Each row comes from the steps of one walk. Every step used is in the known rows, and no mark comes twice. Write the walk behind each row, first mark first.
Known rows
D/R: [-12.8 -13.8   1.4  -4.0 -20.4  -7.7  34.1   4.4  20.9 -32.3 -27.9  13.7
  16.2   9.7  14.0   8.3  -8.9   6.8  20.1]
H/B/X/R/T: [-17.3  -7.7  -5.6   2.6 -12.4  -2.1  -9.9  -4.3  31.1   6.8   5.3 -15.6
   0.6  13.5  13.1  -7.3   9.9   3.8   4.4]
B/X/R/T: [ -4.1  -7.0   3.7   4.6 -22.7 -13.2   0.5  -4.7   3.0  -3.8   0.3 -22.4
  14.7   9.5   7.5  24.0   0.1 -37.1 -36.8]
B/D/R/T: [  1.9  11.2   7.0   9.3 -15.2 -28.7  42.8  13.8   5.9  -5.3 -18.5 -10.2
  19.9  38.1  -7.1  18.5 -13.8 -19.2  -2.6]
D/R/T/K/X/B: [ 28.5 -11.3  -2.5 -10.7  15.7 -21.8  15.4  -8.6 -28.6  14.0  12.1  11.3
 -10.7 -10.5   7.1 -38.4  13.0 -19.3  12.1]
X/R/T/K/D: [ 31.4  -2.0  -3.9   8.6   5.9 -17.4 -28.6  -3.3 -23.9   0.0  12.5  -4.1
 -22.0  -6.3   3.7 -15.0  -8.1  -3.3   3.7]
K/T/R/X: [-14.5  15.7   8.2  17.3  10.6 -10.0   8.4   6.5 -51.9  29.5  -7.2   0.3
 -20.2 -13.5 -17.6   0.1 -35.7  18.1 -24.2]
B/H/K: [  6.2   3.7   9.2   9.1   4.4  66.1  -0.1  -5.1  52.3 -29.5 -21.1 -12.4
  20.9   1.1  17.7  30.3  -8.0  33.1   4.0]
D/R/X/B/H/K/T: [ -4.4 -15.5  -2.3   8.7 -29.2  -4.9  33.9 -12.8   2.0  -0.7  10.2  33.4
   6.3 -22.2  20.3 -23.1  -4.5  -0.9  -2.2]
K/T/R: [-12.3  -1.3  11.9  10.6   5.8  -3.8   6.2  20.5 -30.6  33.2 -20.4 -11.0
 -20.1  -6.0  -7.9   6.1 -35.7  28.3  -6.3]
H/B: [-30.0   2.9  -8.5 -16.0   3.1  27.6  -8.7   2.3  44.1 -11.5 -23.6  -6.0
  -8.0  16.6   4.3   0.2  -0.6  34.7  42.0]
R/T/K: [ 39.1  24.9  -4.5  -5.3  58.5  23.7  -2.2  -6.6 -39.3   3.9 -10.8 -21.9
 -30.9 -14.2  -6.8 -16.3 -15.6  -5.7 -10.9]
H/K: [-16.4   2.5  -0.1  -3.8   3.9  56.1  -5.8  -7.4  73.1 -13.6 -17.5  -3.9
   4.3 -17.5  20.9  -2.8   3.2  27.7  24.7]
D/R/X/B/H: [ -8.9 -13.4  -5.4  -8.1 -23.2 -15.3  37.4  -8.9 -12.0 -33.0  -1.0  33.7
  12.3  -0.5   7.6  -4.0   4.4 -17.0 -10.8]
X/R/T/K: [ 35.0  -3.3  -8.0   5.4  22.7  -4.0 -12.9  -6.1 -25.2  -7.9   4.1  -7.9
 -25.6 -14.7   8.8 -23.6 -15.2  -1.2  -1.9]
X/B/D/R: [-22.5 -31.4  -6.9 -32.2 -42.2 -29.2  23.5  26.0  26.1  -5.5  -8.1   9.1
   9.0  23.7  -0.4   7.7  18.4 -32.7  13.3]
X/B/D: [-28.0 -18.7  -7.6 -42.1 -32.1  -8.9   3.2  25.1  24.7  -2.0 -13.6  -6.4
   1.5  25.6 -11.7  23.1  16.2 -35.9   6.1]
X/R: [-12.8 -18.8  -3.2  -6.1 -27.2  -3.5  -8.2   1.3  21.9 -32.5 -15.6   1.3
   2.0   6.5  11.0  13.9 -12.0   4.2  14.4]
D/R/T: [  6.8  -0.1   6.6   4.4  -1.3 -10.3  45.4  -8.1  -7.2 -14.0 -23.4   4.8
  -1.8   8.1  15.6 -14.1 -17.3  -4.7   1.7]

Which walk is each row?
[-11.7  11.0   4.4  25.0  16.1  29.9  -1.2  -3.8  16.0  30.4   5.9   4.7
 -14.7 -38.7   9.8 -28.6 -15.7  40.5  -2.5]	H/K/T/R/X
[ 25.9  -2.1  -7.6  -9.7  20.9  -0.5 -48.3  -4.7 -11.1   1.0  19.2  -4.3
   3.3 -11.9 -13.9   4.8  14.0  -0.6  26.9]	T/K/X/R
[-19.5  20.3  -0.6   3.9  36.8  -1.2   9.2   4.1 -37.0 -19.1  -4.0  10.6
 -10.0  -4.0 -20.6  -4.7  -0.7  15.5 -33.1]	T/R/X
[ 34.9   1.5  -3.5   7.1  30.2  -7.8  30.6  -3.3 -26.2  -7.9  -8.5   3.9
 -10.8 -11.6  11.4 -29.1 -11.4   0.4   4.2]	D/R/T/K
[ -2.5   4.9  12.7  -5.0 -18.8 -12.9 -21.7 -25.8  -2.8  11.8   6.8  -9.1
   6.8  17.7  -4.7   9.0   3.3 -20.7  13.8]	K/X/R/T
[-18.8  -0.9   3.0   1.3   2.2 -15.8   6.8   9.9 -53.0  37.4   1.3   7.7
 -29.7 -18.6 -13.5 -14.4 -21.8   5.5 -23.4]	K/T/R/X/B
[ 25.0  12.4  -0.4  12.0  10.7 -26.4  30.5  17.2  -9.2  -1.0  -6.2 -11.3
  12.7  23.2 -11.7   6.4  -9.0 -15.5  -1.1]	B/D/R/T/K
[ 24.1  -3.5  -6.8  -0.3   7.5 -14.0 -26.1  16.0  -6.9  -8.8   6.5  10.3
   2.8  -6.1  -8.4   6.8   9.9  10.9  26.3]	T/K/D/R
[  4.7   9.0  11.7  25.7 -21.2  27.3  -1.8 -11.5  37.8 -24.8   4.5  14.2
  31.3   4.2  12.7  24.4   2.9  24.9   1.6]	B/H/K/D/R/X
[ -4.4   3.5  13.5   6.0 -35.4 -30.6   5.7   0.0   1.6  -0.9  -9.8   9.0
   5.5  25.2   2.7  11.5  -2.5  -6.6  12.7]	K/D/R/T
[-29.5  13.3 -12.6 -27.7 -18.0 -11.8   8.0  -0.3  -9.4 -12.3   3.0  10.1
   0.9  11.2 -24.3  14.8  10.4 -45.0 -21.8]	R/X/B/D
[ -7.3  -7.8   7.3  -8.1 -19.0   6.9  -1.8 -14.3  57.1  33.6  21.9   4.6
  13.7  -2.4  13.9 -28.0  36.0 -13.1  27.8]	H/K/X/B/D/R/T
[ 35.6  29.6   3.0  -7.2  51.6  14.7 -17.4 -17.9 -40.8  22.2   3.7 -22.8
 -18.0  -6.3 -16.5  -9.4  -1.9 -15.5  -2.2]	R/T/K/X
[  9.0  12.7  12.8  34.1  14.8  43.5   4.0  -5.8   3.3   6.1  -0.3  -3.8
   6.2 -17.1   7.0   8.4 -22.5  41.3 -19.9]	B/H/K/T/R/X
[ -7.1  -0.3   7.2   9.9   3.1  -8.0   8.7  10.4 -57.9  31.2   1.3   5.0
 -21.5 -12.2 -13.0  -0.6 -25.7  10.8 -31.8]	K/T/R/X/B/H
[ 14.8  -6.9 -10.8 -37.9  25.2   8.3 -42.9   0.8 -13.2  15.8  17.5  -2.7
  -7.0 -14.5 -18.1  -1.4  30.8 -17.6  24.0]	T/K/X/B
[-11.0   4.3  -5.2  -6.8 -13.2  24.2   2.7 -17.2  -6.8   4.7   9.1  14.4
  -7.5 -21.8   1.7  -2.5  -4.9 -11.5 -20.8]	R/X/B/H/K/T
[-29.9 -17.0  -8.7  -2.5 -24.4  -0.1 -17.1   4.2  49.0  -4.9   1.6 -11.1
  12.7  15.2  11.4   7.7  15.1  11.0  16.5]	H/B/X/R
[-13.9  -0.3   1.2   3.6  13.6   2.2 -11.6   7.2 -13.8  -0.6  24.2  23.2
  -9.8 -10.8  -7.8 -17.8  27.6  16.6 -27.0]	T/R/X/B/H/K/D
[-13.1  -0.4  -1.8  -6.6  27.3  -0.9   8.2   9.5 -42.5 -15.2   6.5  16.0
 -13.6  -4.0 -15.4  -8.4  12.5   4.3 -40.0]	T/R/X/B/H
[  3.2   8.1  16.3   7.5  -2.4  57.0 -15.9 -16.7  51.6 -10.7  -6.2 -12.9
  33.8   8.1   7.4  36.4   6.1  22.5  13.9]	B/H/K/X
[ 17.7  -5.8  -3.5   7.1   2.3 -10.9 -10.8  -0.8 -12.6   0.9  11.7 -22.7
   7.5  -6.3   3.7  11.2   4.7 -32.9 -35.7]	B/X/R/T/K
[  1.9  -5.5  -9.0   8.3  -4.4 -14.3 -38.0   3.6  17.4  19.5  25.5 -12.8
  -3.2   6.8   3.9 -10.4  21.2   6.4  11.5]	H/B/X/R/T/K/D
[-19.9 -18.6  -0.2  -2.4 -38.0 -10.7  -7.6   5.3  25.7 -19.3  -4.0 -15.2
  29.2  10.8   5.7  42.0   7.2 -27.8 -22.9]	B/X/R
[  8.7  12.0  -4.0   7.2  13.5 -19.6  -1.6   6.5  17.4  25.1  14.7  -7.4
   7.3  28.0 -10.8 -18.5  15.0  13.7  41.9]	H/B/D/R/T/K/X
[ 22.0  10.5 -10.6   4.9  12.3 -19.3 -23.4   5.3 -24.4 -11.4  17.6  19.4
   2.3 -11.7 -14.9   2.1   9.7   2.6  12.0]	T/K/D/R/X
